Each row was made from one small tree. The marks that hang from a mark follow it in brackets, in alphabetical order. Every link used is in the known rows. Write each row's tree.
Known rows:
nisol{dobagaf{dozug fiduk nozuka zuzoped{regon}}}: [ 2.58  1.29  0.04  0.22 -0.50  1.71  2.19 -0.90  4.92  0.74 -0.81  1.29
  1.56 -4.01  4.28 -1.18  6.72 -4.54 -1.95  1.81  2.44  2.01 -2.17]
nisol{dobagaf{dozug nozuka zuzoped{regon{gepusar}}}}: [ 3.40  0.52 -0.63  0.02 -0.57  1.30  1.30 -1.03  3.18 -0.43 -0.98 -0.27
  1.54 -2.00  3.46 -2.32  5.49 -5.41  1.00  1.07 -0.04  0.94 -2.02]
dobo{paga{kemi} regon{zuzoped}}: [ 6.27 -0.46 -2.41 -0.17  0.88  3.36  0.57 -2.44 -2.99 -1.49  1.81 -2.27
  1.19  2.53  1.53 -2.98  1.66 -4.66  4.59  0.32 -1.88 -0.90 -0.35]
regon{dobo gepusar zuzoped}: [ 5.53  0.10 -3.83 -0.29  2.29  3.77  0.76  3.19 -1.68 -1.28 -1.30 -1.06
  1.12  0.71  3.62 -2.21  1.50 -3.92  5.01  0.83 -2.76 -0.60 -0.23]
nofut{memon{lepeg} paga{dobo{regon{gepusar zuzoped}} kemi}}: [ 6.35  0.72 -0.14  0.28  0.68  5.78 -1.08 -8.09 -2.18 -0.97  0.68 -1.83
  4.26  4.02  1.36 -2.68  2.75 -4.37  4.96 -0.76 -4.45 -1.45 -0.23]
dobagaf{dozug fiduk nisol nozuka zuzoped}: [ 1.15  0.88 -0.14  1.59 -0.47  2.51  4.60 -1.62  5.68  0.92  0.76  1.73
  0.09 -5.04  4.44  1.33  6.58 -4.96 -2.51  0.79  2.44  2.62 -2.14]
nisol{dobagaf{dozug fiduk nozuka zuzoped{regon{dobo gepusar}}}}: [ 4.98  2.28 -1.52  0.85  0.36  2.80  3.00  0.24  4.51  0.18 -2.08  0.82
  1.10 -3.21  4.56 -1.50  7.34 -5.48 -0.79  1.93  1.88  1.23 -3.16]
nofut{memon paga{dobo{regon{gepusar}} kemi}}: [ 5.47  1.03 -0.56  0.50 -0.44  3.52  1.55 -8.85 -2.29  0.10  1.87 -2.27
  3.22  3.40 -1.35 -1.29  0.99 -5.11  3.31 -0.96 -3.88 -0.21 -0.69]
memon{lepeg nofut}: [-0.66 -1.54  0.86 -1.46  0.03  2.69 -3.47  1.38  0.32 -0.23  0.12 -1.63
  2.75 -0.54  5.46 -1.76  1.37  0.24  1.48  2.26 -0.44  0.65  3.08]
nofut{memon paga{kemi}}: [ 2.78  0.38  0.78 -0.37 -1.12  3.50  1.49 -5.16 -0.57  0.34  2.02 -0.59
  2.68  2.07 -0.79 -0.01  1.61 -3.52  1.20 -0.03 -3.33 -0.08  1.00]
zuzoped{regon}: [ 1.94  0.21 -0.69 -2.20  0.51  1.21  0.76  0.28 -0.41  0.12  1.10 -0.79
  3.04 -0.90  2.24 -2.35 -0.18 -1.39  2.48  1.52 -1.88  1.09  1.55]
nofut{memon paga}: [ 2.63  0.02  1.09 -1.11 -0.74  3.58  0.70 -3.09  0.31  1.05  1.19 -0.01
  1.88  1.17 -0.20 -0.36  1.88 -3.19  0.30  0.50 -3.64  0.77  1.40]
regon{dobo{paga} gepusar zuzoped}: [ 7.55  0.28 -4.42 -0.07  1.81  4.38  1.56  3.57 -1.78 -1.59 -0.91 -1.86
  0.38  1.92  2.98 -2.14  2.08 -4.63  5.60  1.50 -2.15 -1.20 -1.18]
dobagaf{fiduk nisol nozuka zuzoped{regon}}: [ 2.69  1.75 -0.17  0.62  0.53  1.82  3.94 -0.25  4.27  1.07  0.30  1.26
  1.59 -3.92  4.48 -0.64  5.82 -4.63 -2.00  1.46  1.11  2.85 -1.09]
lepeg{memon{nofut{paga{dobo kemi}}}}: [ 2.11  0.66 -0.53 -0.45 -0.73  0.72  0.44 -3.46 -0.57  1.44  1.33 -1.00
  3.24 -2.17  1.74 -0.95  2.50 -0.97  1.17  1.43 -1.48  1.04  3.31]
dobo{paga{kemi} regon}: [ 4.91  0.23 -1.65 -0.35 -0.35  2.95  0.96 -3.20 -2.44 -0.84  2.55 -2.42
  0.94  2.49  0.61 -1.94  0.67 -3.74  3.25  0.83 -1.63 -0.65  0.08]
paga{dobo{regon{gepusar zuzoped}} kemi}: [ 5.15 -0.05 -3.15  0.82  1.05  2.28  0.72 -5.11 -3.75 -1.39  1.49 -2.84
  3.17  2.14  1.71 -2.54 -0.46 -4.56  6.54 -0.87 -2.37 -0.61 -1.07]
regon{dobo zuzoped}: [ 3.89 -0.09 -2.83 -0.54  2.22  3.18  1.11  3.16 -2.16 -0.68 -0.30 -0.30
  1.47 -1.02  3.88 -1.72  1.70 -2.34  2.34  1.21 -2.08  0.47  0.46]
dobagaf{dozug fiduk nisol nozuka zuzoped{regon{dobo gepusar}}}: [ 4.88  2.78 -2.05  1.22  1.30  3.23  5.98 -0.56  5.13  0.31 -0.85  0.84
  0.89 -4.71  4.77 -0.51  7.65 -5.79 -0.71  1.13  1.78  2.04 -3.32]
nofut{memon{lepeg}}: [ 0.45 -0.07  1.67 -0.76 -0.43  5.07 -0.90 -1.39  0.05 -0.59  0.11  0.87
  2.82  1.17  4.04 -1.45  0.37 -0.73  1.58  1.03 -3.44 -0.27  1.83]
nisol{dobagaf{dozug fiduk nozuka}}: [ 0.54  0.60 -0.26  0.46 -1.70  2.51  0.99 -0.77  4.78  1.17  0.43  0.68
 -0.01 -3.64  2.81  0.10  4.78 -4.28 -2.35  1.77  2.24  1.37 -1.11]
lepeg{memon{nofut}}: [ 0.11 -0.14 -0.09 -1.18 -0.23  1.07 -0.48  1.14  0.51  0.97 -0.16  0.25
  1.70 -3.09  4.31 -1.97  1.62 -0.17  0.82  1.85 -1.81  1.48  3.99]
dobagaf{dozug fiduk nisol}: [-0.38  1.14 -0.81 -0.20 -0.25  3.26  2.37 -1.63  3.94  1.24  2.20  1.70
 -0.63 -4.37  2.75  0.86  2.76 -3.28 -0.72  0.94  2.15  1.08 -0.83]
dobo{paga}: [ 3.07 -0.42 -1.25 -0.94 -0.79  2.52  1.11  1.23 -0.56 -0.08  1.73 -1.26
  0.72  1.05  1.43 -0.54  0.17 -2.51  2.46  1.96 -1.12  0.02  0.63]
nisol{dobagaf{dozug fiduk nozuka zuzoped{regon{dobo{paga}}}}}: [ 5.39  2.28 -1.29  0.77  0.01  2.87  3.85  0.56  3.99  0.41 -1.14  0.87
  0.74 -3.57  4.07 -1.10  7.97 -4.95 -2.36  2.70  2.95  1.41 -3.35]

Write each row's tree:
[ 6.86  1.91 -3.62 -0.65  0.91  3.12  3.04  0.48 -1.85 -1.44  0.55 -2.48
  2.36  1.87  1.52 -2.38  0.91 -3.38  5.15  1.80 -1.68 -1.23 -0.76] : zuzoped{regon{dobo{paga{kemi}} gepusar}}
[ 3.88  0.13 -2.11 -0.20  0.35  1.91  0.20 -3.53 -2.22 -0.15  1.31 -2.39
  2.18  1.21  1.58 -2.00 -1.12 -3.36  4.25  0.17 -2.68  0.53 -0.22] : paga{dobo{regon{gepusar}}}
[ 2.63  0.46 -1.59  0.42 -0.11  1.28  1.35 -5.94 -3.62 -0.33  2.86 -2.27
  3.22  0.67  1.07 -1.22 -1.26 -2.48  3.06 -0.15 -1.65  0.40  0.00] : paga{dobo{regon} kemi}
[ 4.96 -0.41 -2.72 -0.13  1.48  2.13 -0.15 -2.79 -2.69 -0.61  0.52 -2.38
  2.40  1.13  2.41 -2.91 -0.20 -4.27  5.48 -0.28 -2.79  0.36 -0.67] : paga{dobo{regon{gepusar zuzoped}}}
[ 4.55  1.87 -2.14  0.73  1.24  2.41  5.20 -0.66  2.75 -0.55 -0.31 -0.24
  1.18 -3.82  4.12 -1.41  6.42 -5.47  0.41  0.66 -0.32  1.84 -2.53] : dobagaf{dozug nisol nozuka zuzoped{regon{dobo gepusar}}}
[ 4.02  0.56 -2.42  0.65 -0.05  1.86  1.09 -5.78 -3.27 -0.90  2.16 -3.01
  2.98  2.08  0.87 -1.60 -1.43 -3.74  5.27 -0.43 -2.15 -0.43 -0.66] : paga{dobo{regon{gepusar}} kemi}
[ 3.36  2.09 -1.20 -0.09  1.10  2.95  3.30 -1.78  4.52  0.23  0.01  1.79
  0.75 -3.44  4.19 -0.97  4.80 -4.86  1.95  0.64  1.83  0.92 -2.58] : dobagaf{dozug fiduk nisol zuzoped{regon{gepusar}}}
[ 3.79  1.49 -0.56  0.45 -0.50  2.22  1.98 -0.83  5.36  0.22 -1.42  0.70
  1.37 -2.73  4.09 -1.52  6.57 -5.71  0.07  1.52  1.84  1.10 -2.68] : nisol{dobagaf{dozug fiduk nozuka zuzoped{regon{gepusar}}}}
[ 7.61  0.58 -4.70  0.68  1.47  4.47  2.22  1.84 -2.53 -2.24 -0.14 -2.29
  1.03  2.66  2.33 -1.86  1.87 -4.98  6.47  1.04 -1.89 -2.05 -1.48] : regon{dobo{paga{kemi}} gepusar zuzoped}
[ 2.08  1.08 -0.05  0.15 -0.40  2.57 -0.43  0.75  2.39  0.77 -0.61  2.53
  0.23 -1.39  4.09 -0.59  3.80 -3.60 -0.93  1.91  1.27  0.61 -0.58] : nisol{dobagaf{fiduk zuzoped}}
[ 1.04  1.25 -0.44  0.55  0.21  3.01  3.16 -1.60  4.19  0.83  0.99  2.75
 -0.32 -4.32  4.29  0.97  4.72 -3.83 -0.87  0.66  2.44  1.58 -1.93] : dobagaf{dozug fiduk nisol zuzoped}
[ 0.61  0.34 -0.47  0.02  0.19  2.13  2.48 -1.70  1.84  0.03  1.50  1.66
  0.01 -3.49  3.69  0.09  3.45 -3.57  0.30  0.23  0.26  1.32 -1.04] : dobagaf{dozug nisol zuzoped}
[ 1.56  0.66  0.14  1.15 -1.27  2.18  1.86 -0.77  4.96  0.75 -0.60  1.69
  0.36 -3.55  4.20  0.17  6.44 -4.74 -2.40  1.62  2.48  1.72 -2.06] : nisol{dobagaf{dozug fiduk nozuka zuzoped}}
[ 4.17  0.93  0.21  0.21 -0.48  3.17  1.79 -8.85 -2.61  0.58  2.60 -1.63
  3.44  2.17 -1.29 -0.95  1.23 -3.92  1.32 -0.74 -3.42  0.48 -0.18] : nofut{memon paga{dobo{regon} kemi}}
[ 1.43 -0.70  0.38 -0.72 -0.57  2.29 -2.34 -3.63 -0.82  0.36  1.73 -3.12
  4.40  0.46  2.65 -0.58  2.27 -0.65  1.91  1.77 -0.08  0.24  2.29] : memon{lepeg nofut{paga{dobo kemi}}}
[ 1.31 -1.35  1.18 -2.10 -0.06  2.98 -3.98 -0.05  1.01  0.70  0.60 -2.02
  2.71  0.23  3.38 -1.32  3.42 -0.56  0.80  2.40 -0.97  0.60  3.51] : memon{lepeg nofut{paga}}
[ 5.46  1.26  0.52  0.20 -0.30  5.52 -0.78 -8.90 -1.72 -0.52  1.33 -1.85
  4.04  4.09  0.66 -1.84  1.95 -3.68  3.87 -0.32 -4.21 -1.31  0.19] : nofut{memon{lepeg} paga{dobo{regon{gepusar}} kemi}}
[ 1.98  0.40 -0.07 -1.03 -0.61  1.30 -0.40 -1.86  0.39  1.27  0.89 -0.52
  2.23 -1.73  2.00 -1.37  3.27 -1.21  0.97  1.56 -1.92  0.70  4.13] : lepeg{memon{nofut{paga{kemi}}}}
[ 5.39 -0.83 -2.27 -0.87  1.83  3.32 -1.52 -0.88 -1.50 -1.06 -0.22 -1.63
  1.05  1.92  2.66 -3.77  1.13 -4.84  5.47 -0.24 -3.56 -0.32  0.32] : dobo{regon{gepusar zuzoped}}
[ 2.62  0.52  1.52 -0.75 -0.62  4.70 -0.45 -4.96 -0.36  0.70  1.09 -0.30
  3.95  1.40  1.60 -0.45  1.67 -1.43  1.11  1.00 -3.37  0.28  1.27] : nofut{memon{lepeg} paga{dobo}}
[ 2.79 -0.66 -0.71 -0.59 -0.11  0.48 -0.49 -5.33 -2.14  0.97  2.51 -3.99
  3.14  0.18  0.24 -1.20  1.88 -2.84  1.18  0.54 -0.44  1.44  1.15] : memon{nofut{paga{dobo{regon} kemi}}}
[ 5.64  0.40 -1.86 -0.31  0.91  1.85 -0.91 -4.43 -1.36  0.45  0.08 -1.93
  2.91 -0.40  2.28 -3.40  3.77 -3.54  4.09  0.33 -2.94  0.24  2.21] : lepeg{memon{nofut{paga{dobo{regon{gepusar zuzoped}} kemi}}}}
[ 1.29 -1.29 -0.35 -1.11 -0.37  0.17 -0.51 -1.68 -0.59  1.71  1.71 -3.06
  2.81 -1.11  0.98 -0.27  1.57 -1.87  0.56  1.49 -0.11  2.09  1.57] : memon{nofut{paga{dobo}}}
